In the rows, zero is written as 128.
Known rows, with every step that occurs
mero -> bomog -> zuzabu -> sekaz: [ 91 144 161 149 145 156 119 102 150 120  94 125 136 140 128 118 175 145
 117 100 164  63 105 122 115 154 152 132 135 178  95 149 166]
mugos -> zabif -> bozin -> mero: [ 53 124 163 116 132 124 169 117 111 145 104  80 157 161  89 110 135 107
 133 149 131 112 158 163 110 154 155 118 110 169 160 111 190]
komi -> labin -> bozin -> mero -> bomog: [ 91 155 127 143 152 161 122 147 121 164 132 106 126 138 117 118  71 118
 129 143 122 132 151 164 161 123 153 108 109 150 120 148 116]
komi -> sekaz: [ 69 185 141 139 155 152 122 110 128 161 145  85 188 164 133 127 192 112
 134  94 155  65 139 107 106 147 134 123 140 144 109 136 196]
bozin -> mero -> bomog -> zabif -> tugev -> purok -> mugos: [133 163 116 126 119 101 130 126 127  81 106  92 164 178 147 102 111 130
 149 112 100 135 125 168  61  96 166 155 137 109 155 111  86]
labin -> bozin -> mero -> bomog -> zabif -> purok: [131 137 152 111 140 142 144  91 131 116 139 111 144 150  96  79 112 108
 138 151 116 161  96 165  81 101 149 148  78 152 162 159 147]
zuzabu -> sekaz -> komi: [ 93 184 145 160 122 139 115  86 148 203 101 103 194 142 172 103 200 135
 125  93 140  94 115 103  89 127 113 101 134 131  79 136 211]
tugev -> purok -> mugos -> zabif -> bozin -> mero: [102 135 148 103 118 117 147 115 102 144  57  78 170 176 113 116 127 102
 153 130 127 153 155 145 105 120 154 112 142 139 165 116 160]
zabif -> tugev -> purok -> bomog -> zuzabu: [ 83 162 157 172 143 148 184 136 134  89  95 126 173 107 169 141 102 134
 152 115 124  41 128 132  90 122 141 168 158 147 146 120 123]
mugos -> zabif: [ 67 157 152 151 157 132 149 114 150 103 122  80 201 167 112 136 160 131
 138 134 153  65 130 118 100 166 107 117 120 171 108 110 204]
taluz -> labin -> bozin -> mero: [ 65 146 144 125 142 152 138 116 103 193 130  83 172 164 137 123  85 104
 145 142 117 143 172 140 136 195 144  91 128 166 147  90 138]
sekaz -> komi -> labin: [ 97 172 172 173 146 150 129 129 159 197 114  96 186 131 167 129 141 155
 118 137 147  96 144 109 105 126 101 110 153 133  69 114 163]
taluz -> zabif -> bozin: [ 31 124 141 127 138 141 146 137 145 135  97 131 200 147 137  91 155 108
 121 142 131  95 112 124 108 180 155 122 142 164 135 113 184]
sopaz -> zuzabu -> sekaz: [ 63 157 169 151 118 152 112 112 159 139 104 102 150 122 174 105 178 127
 115  96 155  77  98 104 107 187 117 104 138 160 115 125 201]
taluz -> purok -> mugos -> zabif: [105 173 141 115 157 118 135 134 144 101  96  77 210 178 107 135 143 139
 137 129 139 109 135 113  89 116  84 103 130 126 128  94 205]
bomog -> zuzabu -> sekaz -> komi: [109 144 184 157 138 145 137  90 151 197  93 105 178 157 161 121 184 147
 113  99 164  71 104  98  80 137 122 130 149 158 107 141 198]
purok -> mugos -> zabif: [103 170 138 112 163 102 129 111 145 120 112  46 207 199 110 144 145 130
 136 128 161  88 133 114 101 156  96 121 137 152 100 109 190]
nedun -> sopaz -> zuzabu -> sekaz -> komi -> labin -> bozin -> mero: [ 96 151 188 172  82 127 110 125 135 237 101 148  62 140 144  81 116 131
 134 119 140 170 111 109 140 104 115  95 137 148 139 150 154]
komi -> labin: [ 74 174 159 157 167 165 128 126 150 141 113  87 167 128 158 127 120 138
 120 128 145  75 142 110 122 160 115 108 136 149  86 106 159]
bozin -> mero: [ 76 161 140 133 131 142 149 111 120 173 132  69 180 158 141 121 132 115
 131 123 132  84 166 152 116 169 147 130 111 129 140 119 134]
purok -> mugos -> zabif -> bozin: [ 92 147 146 101 153 104 142 114 133 125  84  54 179 180  89 127 159 101
 135 144 158 112 137 124 106 156 112 106 149 174 118 107 223]
sopaz -> zuzabu -> sekaz -> bozin -> mero: [ 75 134 146 136  72 156 141 127 114 175 126  97 118 127 160 101 130 118
 116 140 129 102 101 117 140 155 146 107 129 156 164 128 176]
zuzabu -> sekaz -> bozin -> mero -> bomog -> zabif -> purok -> tugev: [ 94 156 129 119  90 154 156  98  89 107 157 120 112 117 118  51 128 156
 121 132  61 129  75 128  88  40 174 135  85 164 153 180 138]
sopaz -> zuzabu -> sekaz -> komi: [ 93 154 175 172  94 137 112 112 169 196 106 109 165 129 183 106 197 135
 123 103 155 101 102 101  94 152 100 103 155 144 104 132 201]
mugos -> zabif -> purok: [ 86 146 172 133 160 132 171  96 169  85 108  97 200 138 107 121 171 127
 146 125 144  98  98 130  79 143  86 122 116 157 111 125 218]
mugos -> zabif -> bozin -> mero -> bomog -> zuzabu: [ 80  85 193 116 136 126 180 137 124 114  95 112 120 163  63 127 136 130
 136 163 159 104 150 175 117 140 186 151 125 202 164 133 146]
labin -> bozin -> mero -> bomog -> zabif: [115 149 133 125 141 140 123 114 106 135 151  97 148 179  98 101 103 115
 130 165 123 124 135 159  98 128 171 142  88 173 151 145 133]
zuzabu -> sekaz -> komi -> labin -> bozin: [ 93 179 151 165 157 162 103 107 137 214 103 112 166 131 174 109 142 125
 113 100 123 132 101  94 119 105  99  70 132 151  85 143 224]
tugev -> purok: [100 166 127 174 138 178 133 113 142 134  74 104 211 123 163 131 163 122
 147 120 145  79 128 103 100 152 137 106 143 141 104 122 153]

Rows
[114 142 150 102  89 151 146  87 105 119 137 131 110 124 128  56 155 133
 124 148  96 141  68 137  87  64 169 135  89 150 144 164 159]  zuzabu -> sekaz -> bozin -> mero -> bomog -> zabif -> purok
[142 163 169  90 158 115 136  75 153 101 112  58 188 177 132  93 156 125
 128 127 144 120  92 106  40 126  92 149 124 133 124 121 183]  bomog -> zabif -> purok -> mugos
[ 72 110 173 117 118 149 145 105 118 156  80 124  89 135 111  88 154 115
 116 109 140 105 129 170 121 144 199 138 128 181 158 156 152]  zabif -> bozin -> mero -> bomog -> zuzabu -> sekaz
[117 135 176 144 105 131 136 109 133 205 110 127 140 156 141 109 157 158
 119  98 147  99 132 154 103 103 168 152 129 139 126 163 125]  bozin -> mero -> bomog -> zuzabu -> sekaz -> komi
[117 157 165 140 127 138  93 109 104 193 139 134 110 164 153  69 111 145
 110 131  97 166 110 136  93  65 148 122  96 151 117 167 147]  zuzabu -> sekaz -> komi -> labin -> bozin -> mero -> bomog -> zabif
[109 122 158 120 110 158 161 146 101 169 163 115 116 164  91 138 128 127
 126 148 156  73 131 138 146 103 196 157 149 167 160 168 117]  komi -> sekaz -> bozin -> mero -> bomog -> zuzabu
[106 151 155 126 126 129 127 113 118 119 150  99 148 169 116  92 131 144
 130 156 132  99 146 165  84 134 181 160  91 153 130 132 105]  bozin -> mero -> bomog -> zabif
[104 156 147 122 124 136 159 110 121  92 160 103 146 134 110  74 119 163
 135 127  89 116 122 156  64  83 165 159  85 148 149 164  97]  bozin -> mero -> bomog -> zabif -> purok -> tugev
[110 133 200 152 114 140 123 126 138 202 109 141 104 135 159 100 120 174
 109 104 133 112 134 144 119  83 155 143 135 139 110 160 105]  bozin -> mero -> bomog -> zuzabu -> sekaz -> komi -> labin
[ 89 130 166 131 123 144 133 102 126 145 108 119 116 154 133 109 145 140
 120  96 143  80 128 157 124 141 179 152 113 155 135 154 125]  bozin -> mero -> bomog -> zuzabu -> sekaz
[105 128 198 142 143 149 141 104 110 238 106 114 131 160 158 113  88 134
 107 104 125 125 118 118 119 104 130 114 125 148 150 148 173]  bomog -> zuzabu -> sekaz -> komi -> labin -> bozin -> mero
[119 137 181 167 155 164 110 124 150 185  98 151 122 131 142 118 131 146
 110 115 148 121  93 106 127  94 127 110 148 172  77 169 172]  mero -> bomog -> zuzabu -> sekaz -> komi -> labin -> bozin
[ 95 146 141 160  35 138 126 141 127 156 113 155  38 119 106  82 156 134
 144 156 156 124 104 131 166 119 176 116 128 167 132 150 122]  nedun -> sopaz -> zuzabu -> sekaz -> bozin -> mero -> bomog
[ 88 127 172 133 155 165 120 121 116 154 108 123  83 145 135 108  85 128
 112 106 128 116 114 145 149 118 167 118 110 176 140 164 136]  komi -> labin -> bozin -> mero -> bomog -> zuzabu -> sekaz
[126 168 134 138 148 125 123 114 144 109  72  80 217 180 137 146 148 132
 151 120 151 104 120 102  93 134 105 114 152 138 102 115 168]  tugev -> purok -> mugos -> zabif
[ 68 152 133 182 156 129 167 124 158  51  85 114 215 144 149 135 151 126
 159 104 117  80 106 126  80 140 120 101 148 144 128  91 197]  mugos -> zabif -> tugev -> purok
[102 168 141 151 127 149  99 123 116 223 125 132 122 131 149  92 116 126
 123 109 106 164 127 150 140  72 143  96 112 129 101 173 149]  zuzabu -> sekaz -> komi -> labin -> bozin -> mero -> bomog
[122 150 166 131 144 145 136  97 167  72 123 119 162 123 112  81 176 139
 138 148 141 111  88 137  59 119 133 151 103 155 103 139 151]  mero -> bomog -> zabif -> purok
[107 140 131 166 146 147 135 143 116  80 117 135 123 138 150  97  55 123
 141 130  77 148 114 160  87  79 167 124 117 146 157 120 107]  komi -> labin -> bozin -> mero -> bomog -> zabif -> tugev -> purok
[ 90 162 163 119  97 151 158 124  68 156 106 124 137 126 141  73 105 116
 145 171  94 119 167 147  73  86 192 171 109 154 184 144 111]  tugev -> purok -> bomog -> zabif -> bozin -> mero
[127 129 157 137 119 141 133 104 120 217 113 126 139 163 119 114 133 127
 124 111 140 131 114 148 119 100 161 131 122 152 144 177 160]  labin -> bozin -> mero -> bomog -> zuzabu -> sekaz -> komi
[ 41 143 109 174 139 137 155 149 165  82  95 157 237 137 195 106 132 120
 144  95  97  86  84 119  87 156 142 128 155 119 137  98 137]  taluz -> zabif -> tugev -> purok
[111 145 113 161 129 139 141 121 113  79 120 124 159 155 130  99  95 106
 150 126  89 138 109 161  72  99 179 125 112 147 175 126 122]  labin -> bozin -> mero -> bomog -> zabif -> tugev -> purok
[ 56 135 154 166 131 129 188 168 146  78 112 178 187 127 185 112  86 138
 143 120 107  46 100 123  87 124 151 193 156 137 160 128  98]  taluz -> zabif -> tugev -> purok -> bomog -> zuzabu
[154 154 163  76 128 102 131  92 142 117 132  73 146 173 111  82 132 131
 137 137 130 149 117 166  61  99 139 177 107 115 135 139 109]  bozin -> mero -> bomog -> zabif -> purok -> mugos
[106 178 100 149 150 122 140 118 152 100  74  70 217 156 172 137 136 111
 149  85 125  97 114 125  83 139 113 104 174 106 119  92 164]  zabif -> tugev -> purok -> mugos
[ 77 149 130 147  84 157 194 131  78 141 110 138 124 107 178 112  76 125
 141 115  81  68 106 124 125  64 177 154 140 134 189 150 127]  zabif -> tugev -> purok -> bomog -> zuzabu -> sekaz -> bozin -> mero
[ 83 158 100 133  88 160 128 116  94 167 131 110 122 125 128  99 151 122
 128 134 116 106 115 146 154 105 184 104 109 149 117 156 152]  zuzabu -> sekaz -> bozin -> mero -> bomog
[ 78 174 137 152 153 158 175 106 144 110 124  80 197 108 124 109 145 141
 133  98 118  82 116 118  85 127 111 111 125 145 109 137 169]  zabif -> purok -> tugev
[114 171 201 182 120 171 130 125 126 194  79 171 136  94 208 107 122 173
 126 110 126  83 121  85 101  55 129 155 155 142 100 166 124]  tugev -> purok -> bomog -> zuzabu -> sekaz -> komi -> labin
[102 129 140 146 121 172 142 122 125 129 104 131 123 129 123 122 157 139
 110 150 157  64  78 106 145 128 165 114 144 194 101 150 176]  mero -> bomog -> zuzabu -> sekaz -> bozin
[108 137 106 161  91 151 165 142 105  78 130 134 151 130 141 103  96 132
 145 167  88 118 104 148  85  75 190 131 132 148 162 112 105]  sekaz -> bozin -> mero -> bomog -> zabif -> tugev -> purok
[ 93 124 194  97  99 134 207 107  91 127 139 131 108 126 114  92 105 136
 132 147 108  92  88 128 117  58 137 181  96 165 175 178 175]  mugos -> zabif -> purok -> bomog -> zuzabu -> sekaz -> bozin -> mero
[ 65 198 140 146 144 113 162 121 123  74 162  86 172 143 149  97 116 127
 134 142 103  54 135 141  50 117 124 176 114 151 142 111 157]  purok -> bomog -> zabif -> tugev
[113 197 152 154 124 163 130 119 104 108 120 127 177 130 165  94 121 139
 146 161 119  73 137 106  59 103 148 169 115 152 127 146 115]  tugev -> purok -> bomog -> zabif
[ 88 148 119 139 146 115 144 127 116  93 156  94 150 172 110 100  89 105
 141 132  96 124 118 185  81 121 164 136  96 159 174 117 149]  labin -> bozin -> mero -> bomog -> zabif -> tugev
[ 68 204 110 180 129 149 166 140 130 101 108 118 186  93 177 117 127 117
 159 112 100  62 141 139 101 108 134 145 141 123 124 126 135]  zabif -> tugev -> purok -> bomog
